Each row comes from the steps of one walk. Every step used is in the known rows, and no mark comes twice. Write the walk behind each row, first mark first.
Known rows:
zodu -> segopi -> pivaf: -0.33; 0.01; 0.32; 0.10; -0.27; 0.42; -0.24; -0.22; 0.19; -0.33; -2.13; -2.73; -2.15; -1.30; -1.54; 0.67; 0.54; 2.40; 0.90; 0.52; 0.34; -0.47
pivaf -> segopi -> koba: -1.43; -0.19; 0.30; -0.18; -1.36; -1.67; -2.13; 0.31; -0.28; 0.48; 2.23; -0.45; -2.85; -0.23; -1.65; -1.62; 0.87; -0.14; 1.75; 0.37; 0.91; 0.74
zodu -> segopi -> tonur -> favad -> pivaf: -0.53; -0.61; -1.80; 0.80; 0.18; 0.38; -5.29; 1.64; -0.48; -0.64; -2.55; -0.55; -1.84; -1.22; -1.44; -1.89; 0.58; 1.87; 0.08; 0.83; 0.47; 1.17
pivaf -> segopi -> vugadip -> favad: 0.18; 0.13; 0.56; -1.33; -0.78; -1.15; -3.06; 0.83; 0.67; -0.25; 1.89; -3.22; -3.29; 1.70; -0.21; -0.89; -0.51; 1.00; 2.31; 0.28; -0.10; 1.28
gevo -> favad -> pivaf -> segopi -> vugadip: -2.37; -0.39; 0.23; -0.63; -0.42; 0.80; -4.73; 0.47; 0.97; 0.84; -0.36; -3.62; -3.08; 0.33; -1.05; 0.72; -0.88; 1.40; 1.00; 0.67; 0.81; 0.97
favad -> zodu -> segopi -> pivaf: -0.16; -0.16; -0.37; 1.20; -0.17; 0.47; -0.07; 0.41; -0.55; 0.17; -2.21; -1.56; -2.50; -1.02; -0.75; 0.24; 0.43; 1.08; 0.63; 0.09; 0.86; -0.41
pivaf -> segopi -> zodu: -1.08; -0.15; 0.75; 2.22; -0.79; -1.22; -2.62; -0.12; -0.50; -0.41; -0.08; -3.49; -3.15; 0.70; -1.80; -0.46; -0.45; -2.24; 2.47; -0.40; 0.37; -0.36
gevo -> segopi -> tonur -> favad -> zodu: -0.58; -0.36; -0.84; 2.20; -0.46; -0.90; -1.67; 1.75; -0.04; 1.33; -0.80; 0.05; -1.59; -0.09; -0.07; -1.40; -0.28; -1.85; -0.86; -0.28; 1.48; 1.18
rimet -> favad: 1.40; 0.25; -1.18; -2.08; 0.41; -0.55; 0.59; -1.76; 0.96; -0.01; -1.76; 1.03; 0.77; 0.23; 0.04; 1.67; -0.55; 1.62; -0.75; 0.62; 0.77; -0.15
pivaf -> segopi: -0.50; 0.02; -0.25; -0.40; -0.51; -0.82; 0.39; 0.92; -1.38; 0.18; 1.26; -2.40; -1.90; 1.04; -1.33; 0.91; 0.11; -0.38; 0.74; -0.20; 0.25; 0.67
tonur -> favad -> zodu -> segopi: 0.89; -0.16; -1.16; 1.60; 0.26; -0.75; -0.24; 2.19; -1.36; 0.81; -3.51; 1.39; -0.49; 0.56; 0.35; -0.11; -0.38; -1.76; -0.53; -0.55; 0.97; -0.13
pivaf -> segopi -> zodu -> favad -> koba: -1.80; -0.31; -1.00; 0.91; -0.98; -2.20; -1.76; 0.51; -1.34; 0.45; -1.83; -1.76; -1.93; -0.17; -0.95; -0.86; 1.44; -0.98; 1.05; -1.08; 1.26; -0.34
rimet -> favad -> pivaf -> segopi: 0.42; -0.19; -2.14; -1.75; 0.02; 0.28; -2.04; 0.25; -1.19; -0.34; -0.53; -1.40; -2.17; 0.61; -1.51; 1.44; 0.18; 2.43; 0.11; 0.42; 0.71; 0.80
rimet -> favad -> zodu -> segopi -> pivaf: 0.59; -0.02; -0.95; 0.11; 0.04; 0.16; 0.18; -0.52; -0.07; 0.16; -3.08; -1.10; -2.10; -0.93; -0.74; 1.09; 0.17; 1.95; 0.21; 0.38; 1.24; -0.49
zodu -> favad -> pivaf: -0.46; -0.22; -1.70; -0.02; 0.39; 0.87; -4.41; 0.14; -0.93; -0.99; -2.76; 1.39; -0.97; -1.07; -0.12; -0.66; 0.86; 2.54; 0.27; -0.56; 0.34; -0.09
vugadip -> favad -> zodu: 1.73; -0.04; -1.07; 0.63; -0.20; -0.73; -0.75; 1.42; -0.72; 0.15; 1.05; 0.32; -1.27; 1.24; 1.63; -1.85; -0.04; -1.27; 0.36; -0.72; 0.54; 0.44
rimet -> favad -> zodu: 1.47; -0.03; -1.99; -0.03; 0.45; -0.43; 0.59; -0.47; -0.42; 0.78; -1.43; 2.57; 0.12; 0.62; 1.25; 0.67; -0.58; -0.75; -1.05; -0.23; 1.44; -0.01
tonur -> koba: -1.47; -0.32; -0.01; 1.42; -0.32; 0.81; 0.93; 1.33; -0.11; 0.71; 1.69; 3.09; 0.09; -0.44; -0.90; 0.75; -0.30; -0.23; -1.03; -0.38; -0.11; 1.49
gevo -> segopi -> zodu: -0.23; -0.06; 1.75; 1.36; -1.13; -0.16; -3.14; -0.12; 1.67; -0.16; -2.10; -2.57; -1.93; -0.36; -1.45; -0.28; -0.90; -1.15; 0.72; -0.49; 0.57; -1.37
favad -> tonur: -0.69; -0.36; -0.77; -0.74; -0.38; -0.34; 0.92; 0.33; -1.79; 0.60; -0.41; -1.38; 0.33; -0.77; 0.75; -0.21; 1.27; -0.39; 0.44; 0.21; 1.31; 0.16
zodu -> segopi: 1.09; 0.10; -0.20; -0.69; -0.16; -0.50; -0.17; 1.47; -0.92; -0.42; -3.09; 0.35; -0.04; -0.12; -0.56; 0.21; -0.04; 0.13; -0.06; -0.14; 0.11; -1.00
segopi -> tonur -> favad -> zodu: -0.84; -0.43; -1.35; 2.91; 0.03; -1.16; -1.56; 1.28; -0.70; 1.04; -0.18; 0.63; -1.40; 0.04; 0.35; -1.98; -0.07; -2.34; -0.09; -0.10; 1.23; 1.50
gevo -> favad -> pivaf -> segopi: -1.12; -0.30; -0.92; -1.14; -0.41; 0.56; -2.51; 1.06; -0.33; 0.48; 0.05; -4.82; -2.09; 0.38; -1.56; 0.81; 0.08; 1.26; 0.01; 0.19; 0.83; 0.50
vugadip -> favad: 1.72; 0.24; -0.02; -1.27; -0.37; -0.98; -1.14; 0.59; 0.58; -0.76; 1.40; -1.86; -0.96; 1.00; 0.49; -1.48; 0.17; 0.90; 1.02; 0.01; -0.36; 0.41

Write each row's walk:
0.09; -0.26; -0.30; 0.63; -1.01; -1.43; -2.46; 1.34; -0.72; 0.50; -1.28; 2.97; -1.67; -0.91; -0.27; -2.54; 0.61; -1.03; 0.79; -0.03; 1.34; -0.52
favad -> zodu -> segopi -> koba
-1.80; -0.46; -0.46; 1.30; -1.13; -0.61; -1.03; 2.94; -0.42; 0.86; -0.25; 1.20; -0.78; -1.36; -1.68; -1.04; -0.37; -1.29; -1.07; -0.20; 1.09; 1.08
gevo -> favad -> zodu -> segopi -> tonur -> koba
-3.05; -0.47; -0.52; 2.03; -1.05; -0.92; -0.38; 1.29; -2.31; 0.76; -0.09; 0.70; -1.49; -0.82; -1.27; 0.45; 0.76; -1.37; 1.10; -1.09; 1.41; 1.19
pivaf -> segopi -> zodu -> favad -> tonur -> koba
-2.16; -0.28; -0.34; -0.01; -0.27; 0.32; -5.28; 0.42; -0.51; -0.04; -1.18; -0.80; -3.57; 0.19; -0.95; 0.37; -0.29; 1.73; 1.79; 0.01; 0.55; 1.04
zodu -> favad -> pivaf -> segopi -> vugadip
-1.24; -0.15; -0.42; -0.28; -1.19; -1.98; -2.06; 1.30; -1.40; -0.63; 1.64; -2.92; -2.85; -0.40; -2.29; -1.69; 0.64; -0.36; 1.36; 0.50; 0.49; 1.14
pivaf -> segopi -> tonur
-1.88; -0.44; -0.17; -0.05; -0.28; 0.93; -4.68; 0.69; -0.25; 0.17; 0.04; -1.35; -3.56; 0.37; -1.02; 0.38; -0.53; 1.49; 1.46; 0.55; 0.34; 1.30
favad -> pivaf -> segopi -> vugadip
0.62; -0.20; -1.39; -1.28; -0.48; 0.04; -3.15; 1.72; -1.42; -0.84; 1.43; -3.20; -3.28; 1.09; -1.19; -0.60; 0.64; 1.90; 1.23; 0.01; 0.00; 1.17
vugadip -> favad -> pivaf -> segopi
0.56; -0.26; -2.12; -2.23; -0.18; -0.93; 1.27; -0.35; 0.13; 1.04; -1.27; 0.33; 0.75; -0.11; 0.08; 0.74; 0.97; 1.29; -1.62; 0.49; 1.32; 0.16
rimet -> favad -> koba
-0.19; -0.33; -0.16; 1.50; -0.77; -0.54; -5.42; 0.57; -0.49; -1.23; 0.11; -4.16; -4.26; 0.72; -1.73; -1.64; -0.03; -0.36; 2.82; -0.21; 0.20; 0.03
vugadip -> favad -> pivaf -> segopi -> zodu
-0.88; -0.16; -1.62; -0.40; -0.21; -0.10; -3.19; 0.98; -2.15; -0.61; -0.93; -1.28; -2.72; 0.22; -1.41; 0.36; 0.81; 1.68; 0.98; -0.64; 0.51; 0.61
zodu -> favad -> pivaf -> segopi
0.52; -0.13; -0.60; 0.61; -0.52; -0.89; -2.32; 1.63; -0.62; 0.58; 1.42; -0.69; -3.16; 1.78; 1.07; -1.33; -0.55; -1.19; 1.41; -0.49; 0.73; 1.16
pivaf -> segopi -> vugadip -> favad -> zodu
-1.09; -0.16; 0.28; 0.65; -0.71; -1.17; -2.25; 1.02; 1.51; 0.67; -0.94; -2.32; -1.34; -0.66; -1.64; -0.95; -0.16; 0.10; -0.48; 0.56; 0.85; 1.33
gevo -> segopi -> tonur -> favad
-0.84; -0.32; -1.10; 1.61; 0.14; 0.52; -6.32; -0.44; -0.53; -1.36; -3.50; 0.38; -2.03; -1.13; -0.62; -1.36; 0.51; 1.34; 1.48; -0.69; 0.48; -0.66
segopi -> zodu -> favad -> pivaf
0.34; -0.21; -0.27; -1.92; -0.82; -1.14; -1.89; 1.31; -1.06; 0.11; -1.06; -2.48; -1.37; -0.04; 0.97; -1.28; 0.78; 0.62; 1.88; 0.49; 1.18; 0.33
zodu -> segopi -> vugadip -> favad -> tonur
1.36; -0.09; -1.04; 0.63; -0.07; -0.45; -0.08; 2.20; -1.89; 0.17; -3.12; 1.85; -0.47; 0.20; 0.43; -0.30; -0.18; -1.47; -0.40; -0.72; 0.76; -0.90
favad -> zodu -> segopi
1.20; -0.26; -2.33; -1.72; 0.67; 1.36; -3.01; -0.81; 0.25; -0.68; -2.24; 1.22; -0.32; -0.58; -0.25; 0.66; 0.07; 3.44; -0.84; 0.76; 0.63; 0.18
rimet -> favad -> pivaf
-0.37; -0.34; -1.32; -1.01; -1.17; -1.30; -4.93; 1.98; -1.49; -1.47; 1.77; -3.62; -3.94; -0.40; -2.20; -2.90; 1.03; 1.51; 1.73; 0.67; 0.29; 1.53
vugadip -> favad -> pivaf -> segopi -> tonur
-1.80; -0.23; -0.56; 1.29; -0.41; -2.00; -1.83; 0.99; -0.28; 0.45; 0.65; -3.04; -2.32; 0.19; -1.93; -1.10; 0.18; -0.69; 0.94; 0.64; 0.69; 2.15
pivaf -> segopi -> tonur -> favad
-1.08; -0.67; -1.68; 1.12; 0.26; 0.62; -5.12; 0.86; -0.06; -0.40; -0.96; -0.76; -1.83; -1.15; -1.13; -1.98; 0.63; 1.80; 0.11; 0.88; 0.43; 1.69
segopi -> tonur -> favad -> pivaf
-3.00; -0.63; -0.69; 0.64; -1.24; 0.08; -2.58; 2.40; -0.37; 0.53; 2.09; -1.28; -2.22; -1.22; -2.92; -0.64; 0.07; 0.52; -0.47; 0.29; 0.74; 2.25
gevo -> favad -> pivaf -> segopi -> tonur -> koba
-1.96; -0.50; -0.29; -0.01; -1.17; -0.29; -0.29; 2.23; -1.33; 1.04; 2.73; -0.21; -1.93; 0.15; -0.59; 0.09; 0.41; 0.06; 0.88; -0.03; 0.89; 2.52
pivaf -> segopi -> vugadip -> favad -> tonur -> koba
-2.06; -0.65; -1.60; 0.47; -0.87; -2.06; -0.71; 1.84; -0.82; 1.40; 0.68; -2.86; -1.73; -0.15; -1.48; -1.51; 1.54; -0.53; -0.31; 0.51; 1.25; 2.02
pivaf -> segopi -> tonur -> favad -> koba
-1.61; -0.29; -1.49; -0.29; -0.95; -1.39; -4.94; 1.37; -2.06; -1.25; -0.18; -2.01; -3.52; -1.08; -2.38; -2.09; 1.17; 1.31; 1.53; 0.15; 0.70; 1.09
zodu -> favad -> pivaf -> segopi -> tonur
-0.67; -0.10; 0.02; 0.62; -0.31; 0.38; -0.14; 0.16; 0.62; 0.81; -2.69; -3.88; -2.01; -1.09; -0.78; 0.56; 0.08; 1.07; 0.14; 0.20; 1.31; -0.74
gevo -> favad -> zodu -> segopi -> pivaf
-0.58; -0.07; 0.79; -0.25; -0.21; 0.01; -2.93; 0.75; 0.43; 0.14; -2.79; 0.54; -1.45; -0.09; -0.26; 0.29; -0.98; 0.48; 0.97; 0.42; 0.25; -0.24
zodu -> segopi -> vugadip
